Each row was made from one small tree. Brackets hold a mark, then the marks that hang from it, in alphabetical order. Every link used is in the known rows. Write each row's tree.
Known rows:
[A U]: -.21, -.05, .19, .01, .18, -.13, -.17, -.03, .09, .12, -.29, .31, -.21, -.15, -.09, .14, .10, -.04, .02, -.30, .07, -.09, -.25, -.22, -.14
[D [Q A]]: -.08, .00, .03, -.17, .03, -.19, -.51, .02, .24, .02, .17, .00, -.07, .21, .15, .32, .43, -.04, -.05, -.13, .04, .28, -.14, -.55, .23
[F [W [Q K T]]]: -.11, -.10, .09, -.08, .13, -.07, .01, -.11, .49, .07, -.49, .03, .01, .16, .02, .13, -.16, .09, -.19, -.26, .33, .27, -.23, -.44, -.30
[W [Q K]]: .09, .02, -.01, -.06, .08, .02, -.09, .17, .19, .38, -.32, .19, .02, .14, .07, -.05, -.04, .00, .13, -.38, .14, -.15, -.28, -.41, -.32
[U A]: -.08, -.01, .11, -.08, .02, -.09, -.21, -.33, -.05, .02, -.20, -.01, .01, .09, .20, -.03, .57, -.18, -.19, .03, -.03, .12, -.36, .06, -.04
[K [Q D] Y]: -.07, -.01, -.06, -.11, .20, -.38, -.20, .28, -.28, -.08, .00, .11, -.09, .42, .38, .29, .27, .11, -.39, -.09, -.16, -.31, .04, -.23, .11
[D [Q [A U]]]: -.15, -.03, .12, -.11, .04, -.22, -.48, -.02, .22, .01, .04, .13, -.19, .12, .02, .45, .30, -.06, -.05, -.25, -.01, .24, -.20, -.65, .11
[K [Q T] Y]: -.08, -.01, .06, -.19, .22, -.43, -.41, .05, -.04, -.11, -.11, .15, -.04, .32, .44, .22, .25, .14, -.21, -.37, -.22, -.24, -.20, -.23, .01
[D [F W] Q]: -.23, -.24, .26, .02, .07, .18, -.28, .01, .10, -.38, -.02, -.01, -.02, .12, .03, -.03, .29, .10, -.22, .07, .16, .34, .41, -.45, .24
[D Q]: -.20, -.06, .09, -.05, .10, -.05, -.50, .02, .07, .07, .01, .00, -.07, .09, .11, .20, .39, .00, -.02, -.10, .04, .08, .02, -.33, .15
[T [Q D]]: -.09, -.21, .12, .05, .25, .12, -.18, .25, -.08, .01, -.07, .07, -.06, .02, -.01, -.24, .38, .04, -.22, .10, .19, -.01, -.29, -.29, .05
[U [A [Q D]]]: -.07, .04, .08, -.08, -.08, -.01, -.26, -.15, -.14, .03, -.09, -.03, .00, .11, .00, -.02, .61, -.09, -.36, .18, -.22, .12, -.29, .05, -.07
[T Q]: -.14, -.19, .18, .11, .15, .19, -.26, .12, .04, .09, -.09, .06, -.08, -.08, .08, -.30, .45, .00, .04, -.07, .16, -.05, -.39, -.32, .07
[U [A Q]]: -.11, .05, .12, -.03, -.17, .05, -.32, -.25, -.03, .11, -.13, -.02, -.01, .03, .08, -.07, .67, -.12, -.14, .07, -.23, .08, -.37, .04, -.05
[D F [Q K]]: -.02, -.11, .18, -.02, .22, .32, -.41, .07, .00, -.10, -.02, .08, -.02, .25, .02, -.19, .14, -.08, -.10, -.14, .01, .07, .36, -.42, .15
[F [W [Q D]]]: -.14, -.14, .04, -.05, .04, -.15, .12, .13, .24, -.01, -.30, .03, .01, .10, .00, .20, .05, .19, -.28, .02, .36, .23, -.08, -.39, -.18
[K [Q [A U] T]]: -.02, -.05, .13, -.21, .08, -.45, -.40, -.22, .26, -.06, -.20, .31, -.01, .29, .20, .43, .01, .02, -.11, -.47, -.10, .07, -.32, -.42, -.08
[A [Q [D [F W]] K]]: -.03, -.03, .03, .02, .09, .33, -.09, .16, .04, -.05, -.12, .02, -.06, .17, -.19, -.18, .09, .07, -.38, .14, .00, .11, .23, -.21, -.01
[Y K]: -.03, .12, -.07, -.13, .11, -.01, -.24, .10, .04, .32, -.19, -.13, .10, -.23, .34, .20, .14, -.10, -.13, -.18, .08, -.12, -.22, .05, .12
[T [Q [D [F W]] K]]: -.05, -.29, .16, .12, .32, .41, .02, .17, -.02, -.16, -.24, .02, -.08, .21, -.10, -.41, .09, -.05, -.41, .14, .29, .14, .01, -.43, .04
[A Q]: -.12, .07, .06, .01, -.09, .11, -.37, .11, .09, .22, .01, .06, -.06, -.11, -.02, -.08, .45, .12, .07, -.06, -.14, -.07, -.17, -.10, .01
[F [W [Q [A U] D]]]: -.10, -.12, .08, -.10, -.01, -.30, .15, .10, .37, -.04, -.28, .13, -.08, .12, -.07, .38, -.02, .12, -.30, -.09, .32, .36, -.27, -.64, -.21
[A [Q [K Y]] U]: -.19, .13, .11, .11, .09, .10, -.27, .14, .05, .32, -.29, .21, -.40, -.03, -.17, .12, .07, -.07, -.06, -.33, -.28, -.24, -.25, -.37, -.18
[D [Q A T]]: -.04, -.01, .09, -.31, .15, -.29, -.63, -.08, .36, -.11, .09, .04, .00, .22, .13, .30, .35, .04, -.14, -.25, .01, .39, -.26, -.55, .11
[T [Q [D [F W]]]]: -.11, -.33, .23, .09, .23, .26, -.04, .23, -.06, -.29, -.07, .07, -.03, .06, -.07, -.42, .33, .10, -.36, .22, .27, .16, -.05, -.38, .10
[Q [A U] D T]: .09, .00, .10, -.42, .36, -.54, -.23, -.02, .27, -.23, -.10, .31, -.07, .19, -.13, .29, .01, .05, -.46, -.25, .07, .36, -.46, -.43, -.20

Which tree is each row?
.00, -.10, .03, -.22, .24, -.35, -.34, -.04, -.03, -.11, -.17, .19, .13, .35, .19, .25, .03, .14, -.35, -.18, -.04, -.06, -.01, -.10, -.06
[K [Q D T]]
.00, .05, .07, -.20, .13, -.10, -.42, .14, .10, .00, -.04, .11, .02, .01, -.14, -.04, .27, .21, -.28, -.04, -.14, .07, -.18, -.06, -.13
[A [Q D T]]
.27, .06, -.12, -.24, .12, -.19, -.02, .29, .21, .24, -.12, .19, .05, .35, .04, .11, -.05, .00, -.17, -.25, .16, .10, -.35, -.63, -.26
[W [Q A D K]]
.10, -.12, .03, -.24, .15, -.16, .06, .13, .15, -.45, .14, .08, .04, .27, .03, -.05, .23, .10, -.51, .20, .27, .46, .08, -.45, .18
[Q A [D [F W]]]
.07, -.17, .25, -.19, .05, -.06, -.03, .06, .33, -.35, -.11, .18, .13, .11, .05, -.25, .14, .23, -.17, -.14, .22, .34, -.07, -.52, -.09
[D [F [W [Q A T]]]]
-.01, -.28, .22, .03, .27, .24, -.15, .33, -.17, -.19, .02, .16, .00, .04, -.04, -.52, .40, .08, -.25, .12, .15, -.01, -.11, -.33, .09
[T [Q [D F]]]
-.02, -.14, .19, -.02, .12, .13, .09, .21, .12, -.20, -.21, .12, -.01, .16, .09, -.30, .08, .13, -.20, -.12, .17, .06, .10, -.48, -.07
[D [F [W [Q [K Y]]]]]
-.02, .08, .11, -.11, .00, .07, -.38, -.38, .10, .11, -.30, -.03, .00, .18, .03, -.08, .38, -.20, -.25, -.08, -.24, .17, -.41, .01, -.20
[U [A [Q K T]]]
.14, -.12, .18, -.35, .45, -.16, -.24, .14, -.03, -.41, -.04, .26, .18, .14, -.08, -.35, .12, .21, -.47, -.04, .08, .15, .05, -.07, -.10
[Q [D F] T]
.11, -.01, .00, -.26, .20, -.14, -.32, .13, -.12, -.01, -.21, .01, .26, .11, .36, .24, -.09, .04, -.45, -.22, -.08, -.13, .04, .00, .07
[Y [K [Q [D F] T]]]
.07, -.07, -.03, -.05, .32, .03, -.11, .31, .02, .01, .00, .00, -.21, .36, .12, -.14, .29, -.13, -.37, -.02, .11, .08, -.43, -.67, .11
[T [Q A D [K Y]]]
.10, .07, -.07, -.31, .62, -.24, -.18, .14, .03, -.08, -.22, .09, -.09, .39, .06, .01, -.05, -.01, -.59, -.20, .03, .02, -.17, -.22, -.16
[Q D [K Y] T]
-.03, .11, -.01, -.07, .03, .04, -.22, -.08, -.18, .08, -.16, -.07, -.12, .28, .05, -.02, .49, -.20, -.46, .12, -.28, .04, -.28, -.06, -.09
[U [A [Q D [K Y]]]]
.25, .07, -.13, -.43, .45, -.29, -.19, -.05, .33, -.09, -.12, .10, .02, .49, .01, .11, -.11, -.08, -.51, -.19, .16, .38, -.31, -.40, -.12
[Q A D K T]
-.04, -.12, .02, .05, .40, .18, -.11, .33, -.12, .08, -.14, .02, -.21, .26, .06, -.23, .25, -.09, -.35, .01, .10, -.11, -.29, -.43, .02
[T [Q D [K Y]]]
-.06, -.06, .11, .06, .23, .07, -.17, .16, .16, .11, -.17, .12, -.36, .18, .06, -.05, .22, -.21, -.12, -.28, .05, .00, -.61, -.76, .01
[T [Q [A U] [K Y]]]
.19, .10, -.06, -.34, .32, -.20, -.29, -.21, .50, .03, -.17, .08, -.01, .35, .13, .05, -.03, -.13, -.19, -.38, .13, .32, -.43, -.41, -.09
[Q A K T]
.02, -.18, .23, -.10, .15, .14, .00, .03, .26, -.23, -.31, .17, .10, .13, .00, -.30, -.06, .15, -.18, -.19, .23, .20, .06, -.42, -.19
[D [F [W [Q K T]]]]
.14, .06, .04, -.13, .02, -.17, -.06, .13, .34, .36, -.29, .31, -.10, .18, -.01, .18, -.12, -.08, .09, -.54, .09, .01, -.50, -.73, -.36
[W [Q [A U] K]]
.01, .05, -.14, -.13, .08, -.14, -.24, .14, -.15, .25, -.21, -.08, .16, .07, .41, .47, -.02, -.05, -.35, -.15, -.04, -.21, .00, .02, .13
[Y [K [Q D]]]
-.07, .08, .04, .01, -.10, .18, -.28, -.31, .00, .21, -.25, -.07, -.04, .16, .05, -.06, .47, -.24, -.19, .01, -.21, .07, -.32, .00, -.10
[U [A [Q K]]]
.05, .08, -.02, -.15, .22, .06, -.36, .08, .13, .12, -.18, .07, -.02, .17, -.17, -.04, .04, .06, -.34, -.10, -.11, .06, -.13, -.12, -.17
[A [Q D K T]]
-.12, .01, .22, -.13, .16, -.17, -.37, .10, .09, .03, -.26, .33, -.15, -.12, -.38, .15, .06, .15, -.29, -.21, -.21, .03, -.28, -.21, -.30
[A [Q D T] U]
-.04, .10, -.07, -.15, .18, -.11, -.44, .09, .19, .07, .10, -.06, -.22, .42, .24, .32, .28, -.15, -.18, -.24, -.04, .18, -.13, -.69, .22
[D [Q A [K Y]]]
-.09, -.08, .05, -.09, -.11, -.20, .06, .01, .47, .01, -.20, .02, -.01, .11, .14, .24, .16, .13, -.09, -.12, .33, .36, -.31, -.59, -.10
[F [W [Q A]]]
.04, -.23, .14, .07, .36, .39, -.09, .25, -.13, -.08, -.14, .11, -.05, .20, -.09, -.52, .15, -.07, -.29, .05, .17, -.02, -.04, -.38, .02
[T [Q [D F] K]]
.12, -.04, -.04, -.34, .16, -.48, -.35, -.06, .12, -.18, -.02, .18, .13, .48, .26, .36, .09, .10, -.37, -.21, -.03, .15, -.16, -.33, .01
[K [Q A D T]]
-.05, -.19, .10, -.10, .26, .01, .07, .14, -.04, -.38, -.06, .09, .04, .13, -.04, -.18, .16, .15, -.48, .22, .26, .21, .29, -.16, .07
[Q [D [F W]]]
-.20, -.10, .26, .06, .02, .09, -.11, .18, .00, -.13, -.18, .26, -.19, -.11, -.40, .00, .10, .15, -.34, .02, -.09, .07, .10, -.29, -.12
[A [Q [D [F W]]] U]
.32, .05, -.05, -.40, .23, -.32, -.14, .19, .34, .12, -.18, .23, .10, .38, .01, .09, -.14, .07, -.25, -.38, .12, .20, -.47, -.61, -.38
[W [Q A D K T]]
.03, .08, -.16, -.13, .47, -.08, -.02, .27, -.12, .06, -.14, .03, -.19, .37, .12, .03, .06, -.09, -.47, -.03, .06, -.12, -.03, -.22, -.02
[Q D [K Y]]
.04, -.01, .21, -.20, .02, .00, -.34, -.16, -.11, -.22, -.10, .07, .10, .14, -.06, -.23, .54, .01, -.46, .12, -.28, .21, -.24, .03, -.15
[U [A [Q [D F] T]]]
-.05, .02, .11, -.21, .26, -.19, -.55, -.18, .41, .03, -.18, .14, -.17, .32, -.04, .41, -.04, -.17, -.18, -.43, -.01, .34, -.25, -.69, -.06
[D [Q [A U] K T]]
-.17, .02, .14, .02, .04, -.04, -.25, .19, -.03, .15, -.18, .27, -.22, -.15, -.35, .17, .15, .08, -.21, -.10, -.18, -.09, -.15, -.21, -.20
[A [Q D] U]
.03, -.16, .21, -.11, -.03, .02, .05, .13, .25, -.26, -.06, .15, .08, .09, .07, -.22, .19, .19, -.11, -.06, .23, .27, .01, -.52, -.03
[D [F [W [Q A]]]]
.24, .13, -.14, -.45, .51, -.41, -.18, .13, .22, -.17, -.04, .06, -.10, .56, .13, .13, .00, -.05, -.62, -.21, .02, .26, -.38, -.50, -.06
[Q A D [K Y] T]
.23, -.05, .02, -.31, .20, -.18, -.08, .24, .02, -.35, .24, .19, .08, .26, .06, -.17, .30, .08, -.39, .08, .13, .25, .01, -.38, .14
[Q A [D F]]
-.01, -.10, .05, -.26, .08, -.36, .02, .03, .46, -.15, -.23, .07, .08, .21, .02, .26, .02, .20, -.37, -.09, .33, .47, -.32, -.56, -.21
[F [W [Q A D T]]]
.27, .00, .03, -.44, .15, -.46, -.20, .26, .28, .00, -.04, .28, .17, .22, .04, .08, .10, .23, -.22, -.30, .10, .21, -.53, -.57, -.32
[W [Q A D T]]
.22, .03, .09, -.36, .04, -.39, -.27, .14, .41, .09, -.06, .25, .14, .12, .12, .02, .17, .19, .05, -.45, .07, .17, -.63, -.57, -.29
[W [Q A T]]
.10, .18, -.15, -.19, .24, -.17, -.13, .09, .23, .10, .01, .00, -.22, .39, .30, .09, .22, -.18, -.17, -.26, .03, .06, -.34, -.53, .11
[Q A [K Y]]
.22, .02, -.04, -.29, .03, -.35, -.08, .36, .16, .12, .04, .23, .10, .19, .07, .09, .20, .16, -.12, -.17, .13, .11, -.41, -.57, -.21
[W [Q A D]]
